Each row comes from the steps of one path. Every step used is in the known rows, and no mark comes twice. Write the path behind each row, first mark first.
(in the rows, 128 means zero)
Known rows
P-R-H-W-G-Y: [113 124  80  60  99 131 165 162  94 122 150 129 169 174 117 182 141 129
  70 150 134 147  69 108]
P-R-G-Y-H: [117 153 131  70 121 129 136 142 108  87 136  80 139 157 144 170  91 130
 121 175  77 162  85 118]
P-R: [ 95 138  99  89 143 133 166 141 126 122 136  89 170 146 130 176 116 137
 101 135  86 150  66 130]
G-J-P-R-H-W: [125  90  84  87  88 147 183 168 109 128 159 128 176 170 115 192 115 115
  90 108 112 124  87 119]
P-R-G-J-H: [106 160 123 102 100  95 159 150 104 115  84  77 172 161 168 180 124 163
 114 121 102 150  88 116]
W-G-J: [110 123 107 102 117 108 146 168 127 105 101  91 188 165 136 166 178 115
 100 101 125 155  34 104]
H-R-G: [ 95 133 112 105 174 149 140 161 114  96 119  87 141 121 120 158 111 119
  98 131  93 134  95 101]
G-J-H-W-P: [108 103  93 106 144 120 193 165 118  96  99 130 172 146 133 161 134  86
 102  84 119 123  89 134]
W-P-R: [ 96 140 111  81 148 139 195 145 116 101 143  97 161 133 107 160  96 127
 108 127  84 159  65 143]
J-H-R: [ 95 108  78 114 177 117 145 133 121 117 107 104 165 129 129 157 104 106
  78 120 103 129 108 116]
W-G-J-P: [116 101 103 113 108 128 149 161 127 112 135  93 199 180 126 163 160 115
 111 102 110 145  46  99]
H-W-P: [ 90 107  89  96 180 165 190 160 127  96 142 130 160 126 105 154 130  82
 106 107  99 130  76 136]
Y-P-R-G-J: [105 144 135  78 103 106 156 158 106 119 109  96 153 150 174 190 138 156
 141 128  99 145  56 131]
R-H-W-G: [ 87  95  64  85 133 131 157 163 116 133 133 122 176 154 107 160 168 115
  82 124 134 144  65 104]
J-H: [ 84 115  77 107 158 104 154 122 127 128 110 102 180 145 150 165 131 114
 108 123  99 146  92 124]
Y-H-W-P-R: [ 98 115 103  91 169 157 186 150 126  95 154 100 150 139  95 147  76 109
  97 131  82 141  74 152]
Y-H-R-G-J: [125 124 134 105 150 131 122 174 118  74  96  71 138 136 128 152  97 103
 104 119  98 140  84 109]
J-P-R-H: [105 104  82  80 106 137 175 132 102 139 171 105 174 156 107 181  94 131
  97 140  86 154  93 121]
G-Y-H-R: [131 105 100  83 168 141 126 145 124  77 138 106 135 138 117 160  80  66
  84 148  92 140  91 118]
W-P: [ 92 118 104  87 164 135 182 148 122  94 134 108 161 125 108 155 123  92
 116 117  88 157  70 135]
G-J-P-R: [125 118 109 103 103 138 171 152 125 112 147  95 186 170 132 188 110 125
 110 110  89 136  69 124]
P-R-G: [ 91 161 119  93 136 136 158 148 114 113 127  73 158 142 141 171 117 161
 120 142  82 155  76 119]
Y-P-R: [ 87 124  97  79 142 115 162 128 122 142 143 112 159 138 151 185 121 142
 125 137  89 145  56 150]

Write each row's path
[ 98 111  72  76 130 142 179 154 110 134 147 123 162 145 111 185 120 124
  81 133 112 138  85 127]
P-R-H-W
[122 121 109  70 148 156 181 154 114  75 162 121 141 150 107 160  75  86
  96 148  89 142  81 146]
G-Y-H-W-P-R
[111 113  93  34  92  99 164 130  86 132 152 141 144 148 149 206 117 118
 113 161 108 156  77 138]
G-Y-P-R-H
[104 118  96 109 114  77 146 150 120 120  79  91 201 175 154 160 170 128
  96 103 129 154  58 106]
W-G-J-H
[104 119  95  38  80  88 154 137  84 138 149 128 156 165 141 187 142 142
 101 164 123 169  52 123]
W-G-Y-P-R-H
[131 103 100  80  75 121 176 153 102 125 149 106 178 169 120 189 108 124
  99 117 103 149  79 119]
G-J-P-R-H
[ 98 125 101  60 119 122 201 145  93 109 144 109 155 131  92 166  95 125
  93 135  98 175  79 137]
W-P-R-H
[ 97  94  67  94 107 151 174 151 105 147 178 112 186 174  95 167 122 148
  77 133 110 138  76 111]
J-P-R-H-W-G
[121 135 127 105 144 137 141 181 114  81  95  88 146 135 134 169 125 110
  99 106 108 130  83 100]
H-R-G-J
[ 99 111  98  67 126 104 136 139 111 119 140 127 162 157 155 177 170 108
 126 147 114 152  41 118]
W-G-Y-P
[120 147 119  84 108 154 158 142 100 101 170  98 160 166 142 184 100 136
 128 162  73 144  96 107]
J-P-R-G-Y
[100 123 117 108 180 144 122 153 122  87 122  71 131 124 114 140  84 111
 100 143  82 143  94 112]
Y-H-R-G
[119 141 118  84 151 149 133 162 102  78 128 106 131 132 133 172 110  98
  99 148  98 133 101  96]
H-R-G-Y
[ 77 106  62 119 159 116 152 143 129 138 112 110 192 161 137 153 162 128
  86 117 123 131  74 110]
J-H-W-G
[112 115  95 117 135  92 138 161 116 110  80  90 184 160 134 152 138 123
  63 100 135 137  71  98]
W-G-J-H-R
[110 124 120  71 152 132 129 154  97  97 134 125 123 126 154 177 116 101
 123 153  97 128  92 115]
H-R-G-Y-P
[ 83 102  61 117 170 127 161 137 134 131 117 123 178 145 145 167 138 105
  99 114 108 119  98 124]
J-H-W
[112 156 125  71 133 167 190 171  95  75 149 120 138 145 122 173 106 119
 114 146  94 138  90 126]
H-W-P-R-G-Y
[103 134 106  62 110 105 148 138 104 128 148 116 167 166 154 181 144 145
 113 157 108 158  37 129]
W-G-Y-P-R
[104 116  94 103 136 151 170 130 126 128 170  91 182 157 121 176  98 134
 109 134  72 141  80 127]
J-P-R
[127 116 125 118 133 156 144 175 113  87 129  90 156 145 124 168 107 109
 108 105  91 120  97  95]
H-R-G-J-P
[114 164 151  82 110 130 188 175  99  74 112  81 153 142 129 167 112 142
 124 117  94 161  66 127]
W-P-R-G-J
[ 90 133  98 116 169 119 139 144 108 110 101  87 151 129 138 152 104 129
  93 130  99 131 116 105]
J-H-R-G
[118 157 146  63 127 135 167 150  93  64 145  84 129 146 119 155  72 120
 125 168  74 176  85 132]
W-P-R-G-Y-H
[ 94  91  78 103 182 151 145 148 147 111 138 107 158 142 120 156 119  82
 105 127  91 129  77 131]
Y-H-W
[113 117 102  81 136 116 123 141 124  91 136  90 165 168 129 155 135  95
 103 154 102 168  53 109]
W-G-Y-H
[ 95 140 116 103 127 154 162 140 112 121 163  78 168 154 130 170  99 158
 127 142  68 147  91 114]
J-P-R-G
[113 134 122  75 142 128 125 144 112  78 130  89 139 146 145 162 115  95
 134 164  84 163  88 112]
R-G-Y-H
